What can hang from each mark
z_23: z_224 z_336
z_149: z_23 z_184 z_783
z_336: z_23 z_757
z_42: z_184 z_783
z_757: z_783 z_860
z_184: z_23
z_198: z_783
z_783: z_42 z_149

Every row comes from one small tree of marks. The marks that hang from a mark follow it in brackets, in the order of their numbers. Every link used is in the known rows. Which tree was each row made from?
Known rows
z_783(z_42(z_184)): [-0.50 -1.19 -0.08 -0.03  0.71 -1.97  1.41  0.10 -0.92  1.31 -0.40 -0.39
  0.03 -0.86 -0.18  1.11  0.51  1.38 -0.72 -0.39 -0.22  1.92]
z_336(z_23 z_757(z_783(z_42) z_860)): [ 2.53  1.28  0.35  0.59  2.30 -3.85 -0.49 -1.17  0.81  2.60 -2.48  1.15
  0.31  6.81 -1.31  3.56 -0.27 -0.55  2.06  0.67 -4.05 -0.68]
z_23(z_224 z_336(z_757(z_860))): [-0.88 -0.67  3.68 -0.57  0.92  0.99  0.39  1.26  1.61  0.06 -0.80  5.68
  2.78  2.48 -1.32  3.15  0.98 -0.79  1.55  0.72 -0.93 -1.72]
z_184(z_23(z_224 z_336(z_757(z_783 z_860)))): [ 0.62 -2.65  3.30 -0.65  1.03 -0.63  0.93  0.57  0.90 -0.11 -0.75  4.31
  1.85  2.19 -0.35  1.64  1.47 -0.80  0.34  1.04 -1.22 -0.85]
z_42(z_184(z_23(z_224 z_336)) z_783(z_149)): [-1.72 -3.33  1.06 -1.47 -1.41 -3.37  3.58 -0.82 -2.08  0.26  0.54  2.11
  1.96 -4.17  0.26  2.68  3.08  0.42 -1.26  1.41 -0.27  2.08]
z_149(z_23(z_224 z_336) z_783(z_42(z_184))): [-1.86 -4.48  4.61 -0.70  0.01 -0.67  3.90  0.19 -1.61 -0.41 -0.71  4.03
  1.38 -0.18 -1.10  0.08  2.30 -0.06 -0.30  1.59 -0.88  1.51]
z_783(z_42 z_149(z_23(z_224 z_336) z_184)): [-1.96 -3.24  3.38 -0.96  1.30 -0.38  3.39 -0.03 -0.87  0.59 -3.19  3.16
  0.56 -1.88 -0.11  1.40  1.52  1.39 -0.29  1.30 -1.32  2.25]
z_184(z_23(z_224 z_336(z_757(z_783(z_149))))): [-0.13 -2.73  3.06 -0.91  1.07 -0.93  1.82  0.11  0.89 -0.24 -1.24  4.29
  2.02  0.77 -0.64  1.62  1.48 -0.39  0.57  1.12 -1.10 -0.38]
z_757(z_860): [ 1.68  0.03  0.45  0.24 -0.15  1.44 -1.55  0.94 -0.02  1.24 -0.09  0.16
 -0.24  1.51  0.83  0.79 -0.63 -0.36 -0.91  0.52 -0.93 -0.13]
z_42(z_184 z_783(z_149(z_23(z_336)))): [-1.94 -2.06  0.36 -0.79 -1.38 -2.90  2.94 -1.34 -2.43  0.50  0.24  0.61
  1.57 -3.61  0.83  2.17  2.67  0.43 -0.93  1.08 -0.98  2.75]
z_336(z_23(z_224) z_757(z_783)): [ 1.26  0.81  0.97  0.03  1.77 -4.88  1.21 -1.33  1.15  0.66 -1.50  2.61
  1.32  5.78 -2.45  3.56 -0.03 -0.84  2.51  0.71 -2.88 -2.15]
z_23(z_336): [-0.97 -0.67  1.35 -0.03  0.21  0.90  0.18  0.79  1.14 -0.58 -0.95  2.64
  1.10  0.57 -0.40  0.66  1.17 -0.20  0.78 -0.27 -0.35 -0.20]
z_184(z_23(z_336)): [ 0.27 -2.53  1.91 -0.18  0.08 -0.12  0.80  0.42  0.12 -0.52 -0.76  2.46
  0.64 -0.33 -0.12 -0.06  1.90 -0.63  0.19  0.59 -0.35  0.36]
z_149(z_23(z_224 z_336) z_184): [-0.98 -3.44  5.11  0.00  0.03 -0.17  2.65  0.80 -0.60 -2.69 -0.87  4.12
  1.05  0.92  0.25  0.74  2.71 -1.25  0.65  1.23 -1.20 -0.53]
z_149(z_184(z_23) z_783(z_42)): [-0.35 -3.09  3.41 -0.35 -0.30 -0.10  2.39 -0.35 -2.09 -0.61 -0.56  0.28
 -1.42 -0.96  0.83 -0.81  2.20 -0.67  0.54  1.55 -0.67  1.54]
z_23(z_224 z_336(z_757)): [-1.65 -0.66  3.42 -0.67  1.07  0.25  1.14  0.80  1.63 -0.50 -0.74  5.66
  2.89  1.79 -1.71  2.77  1.28 -0.60  2.01  0.44 -0.50 -1.66]
z_184(z_23(z_336(z_757))): [ 0.20 -1.79  2.37 -0.04  0.65 -0.19  0.59  0.03  0.33 -0.17 -1.06  2.94
  1.24  0.38 -0.30  0.76  2.04 -1.09  1.47  0.76 -0.96  0.25]
z_198(z_783(z_42(z_184) z_149(z_23(z_224)))): [-1.87 -2.54  0.37  0.83  0.84 -0.89  2.52 -1.34 -0.78  1.88 -0.23  1.24
  0.20 -2.59 -0.97  1.87  0.92  2.11 -2.56  0.87  1.29  2.37]
z_757(z_783(z_149(z_23(z_224))) z_860): [ 1.91 -1.82  0.98 -0.52  1.05 -0.30  0.22  0.13  0.70  1.31 -1.49  0.63
  0.45  3.25  1.75  1.20 -1.45  0.74 -2.42  0.95 -2.94  0.17]
z_336(z_23 z_757(z_860)): [ 2.28  1.78  0.68  0.94  0.80 -2.37 -0.78 -0.70  0.14  1.90 -1.84  1.74
  0.50  4.42 -1.93  3.47  0.26 -1.77  3.12  1.25 -3.10 -0.96]
z_23(z_224): [-0.56 -1.05  1.38 -0.88  0.07 -0.54  1.28  0.57  0.26 -0.50  0.56  2.27
  0.93  0.14 -1.03  0.91 -0.13  0.24 -0.68  0.43  0.73 -1.31]
z_23(z_224 z_336(z_757(z_783(z_42) z_860))): [-0.65 -1.00  3.41 -0.84  2.00 -0.02  0.57  0.92  2.11  0.56 -1.24  5.31
  2.69  4.17 -0.88  3.24  0.60  0.06  0.81  0.29 -1.61 -1.51]

Which tree is each row?
[ 0.92  0.61  0.80 -0.22  1.73 -4.64  1.71 -1.55  1.09  1.08 -2.27  2.67
  1.47  4.51 -2.43  3.91 -0.24 -0.47  2.48  1.00 -3.15 -1.48]
z_336(z_23(z_224) z_757(z_783(z_149)))
[ 2.43  0.79  1.26  0.16  1.66 -3.93  0.16 -0.67  1.18  1.48 -1.57  2.70
  1.17  6.84 -1.87  4.12 -0.45 -1.12  1.88  1.10 -3.57 -2.23]
z_336(z_23(z_224) z_757(z_783 z_860))
[-0.29  0.40  2.26  0.29  0.90  1.57 -0.90  0.72  1.38  0.59 -1.35  3.45
  1.87  2.40 -0.27  2.21  1.11 -1.04  2.18  0.24 -1.70 -0.43]
z_23(z_336(z_757(z_860)))
[-1.42 -2.07 -0.60  0.96  0.71 -0.67  1.86 -1.35 -0.62  2.23 -0.26  0.27
 -0.32 -3.14 -0.65  1.78  0.89  2.14 -2.35  0.57  1.43  2.66]
z_198(z_783(z_42(z_184(z_23)) z_149))
[-1.41 -2.83  2.29 -1.07  1.09 -0.49  2.88  0.01 -0.66  1.01 -2.88  2.10
  0.05 -2.66  0.01  1.46  1.25  1.55 -0.35  1.08 -0.79  2.18]
z_783(z_42 z_149(z_184(z_23(z_224 z_336))))
[-1.70 -2.17 -0.09  1.15  0.83 -0.65  2.09 -1.51 -0.91  2.07 -0.45  0.47
 -0.12 -2.59 -0.63  1.56  0.96  2.05 -2.35  0.70  1.02  2.79]
z_198(z_783(z_42(z_184) z_149(z_23)))
[ 1.84  1.03  1.64  0.35  0.84 -2.76  0.11 -0.30  0.35  1.56 -1.38  3.32
  1.14  4.52 -2.65  4.09  0.12 -1.62  2.62  1.56 -2.60 -1.87]
z_336(z_23(z_224) z_757(z_860))
[-0.05 -0.04  2.05 -0.13  1.80 -1.28  1.04 -1.27  0.67  0.30 -1.42  1.60
  1.60  2.74  0.54  2.27  0.15 -0.41  1.79  0.73 -2.77 -0.25]
z_336(z_757(z_783(z_149(z_23(z_224) z_184))))
[-1.24 -0.80  3.12 -0.76  1.62 -0.48  1.16  0.54  2.26 -0.56 -0.88  5.20
  2.89  3.41 -1.20  2.79  0.85 -0.27  1.48  0.13 -1.17 -1.90]
z_23(z_224 z_336(z_757(z_783)))
[ 1.13  0.13  1.81 -0.15  1.81 -0.30 -0.22 -0.71  0.86  1.67 -1.48  1.73
  1.67  3.80  0.71  2.67 -0.63 -0.37  0.88  0.98 -3.23 -0.26]
z_336(z_757(z_783(z_149(z_23(z_224))) z_860))
[-0.87 -2.26  1.38 -0.76  1.01 -0.61  2.37 -0.45 -1.12  1.34 -2.74  0.44
 -0.66 -2.87  0.54  0.91  0.91  1.52 -0.35  1.00 -0.90  2.68]
z_783(z_42 z_149(z_184(z_23)))
[-1.38 -0.78 -0.09  1.25  0.06  0.92  0.96 -1.22  0.04  0.68  0.00  0.25
 -0.65 -2.27 -0.03  1.41  0.69  0.96 -1.30  0.71  1.36  1.00]
z_198(z_783(z_149(z_184)))
[ 0.01 -2.32  0.01 -0.67  1.67 -2.65  2.03 -0.55  0.66  1.17 -1.96  0.06
  0.56  0.87  0.97  1.32 -0.07  1.99 -1.54 -0.30 -2.10  1.84]
z_757(z_783(z_42(z_184(z_23(z_336))) z_149))
[-0.88 -3.32  4.40  0.03 -0.07  0.02  2.87 -0.68 -2.64 -0.96 -0.98  0.79
 -1.02  0.02  0.86 -1.22  2.38 -0.82  0.51  1.83 -1.49  1.93]
z_149(z_23 z_184 z_783(z_42))
[ 1.75 -2.31  0.41 -0.25  1.52 -1.47  0.72 -0.02 -0.02  2.40 -1.97 -0.47
  0.16  2.61  1.98  1.69 -1.04  1.62 -2.75  0.51 -3.33  1.99]
z_757(z_783(z_42(z_184) z_149(z_23)) z_860)
[-0.08 -1.19  0.06 -0.69  1.89 -1.74  1.43 -0.78  0.63  0.87 -2.12 -0.82
 -0.43  1.58  1.45  0.86 -0.58  1.90 -1.19 -0.18 -1.98  1.20]
z_757(z_783(z_42 z_149(z_184)))
[-2.32 -1.71  1.84 -1.51 -0.58 -1.35  2.46 -1.36 -1.66  0.00 -0.52  1.96
  0.89 -2.15  0.73  1.41  2.58  0.28 -0.54  1.57 -0.55  1.28]
z_42(z_783(z_149(z_23(z_224 z_336) z_184)))
[-1.08 -1.83  1.53 -0.34  0.17  0.57  1.83 -0.35 -0.29  0.29 -2.36  2.07
  1.05 -2.02 -0.02  0.48  0.71  0.37  0.02  1.13 -1.38  1.68]
z_783(z_149(z_23(z_336)))
[ 1.65 -2.07  1.30 -0.34  1.82 -0.55  0.43 -0.08  0.13  1.86 -2.45 -0.22
 -0.49  3.31  2.40  1.24 -0.80  1.31 -2.22  0.73 -3.39  1.42]
z_757(z_783(z_42 z_149(z_23 z_184)) z_860)
[-1.94 -4.51  6.31 -0.61  0.14  0.25  3.95  0.28 -1.67 -1.71 -1.23  4.18
  0.34  0.50 -0.15 -0.14  3.11 -0.81  0.68  1.97 -1.26  0.91]
z_149(z_23(z_224 z_336) z_184 z_783(z_42))
[-1.45 -3.70  3.67 -0.11 -0.04 -0.33  2.99 -0.23 -1.80 -0.03 -1.12  2.47
  0.68 -0.28 -0.34 -0.54  2.40 -0.26  0.17  1.27 -1.41  2.43]
z_149(z_23(z_336) z_783(z_42(z_184)))
[-1.95 -2.05  0.51  0.54  1.29  0.00  1.95 -1.51 -0.38  2.07 -0.67  1.57
 -0.11 -1.86 -1.11  1.24  0.66  2.16 -2.48  1.01  1.50  1.97]
z_198(z_783(z_42 z_149(z_23(z_224))))
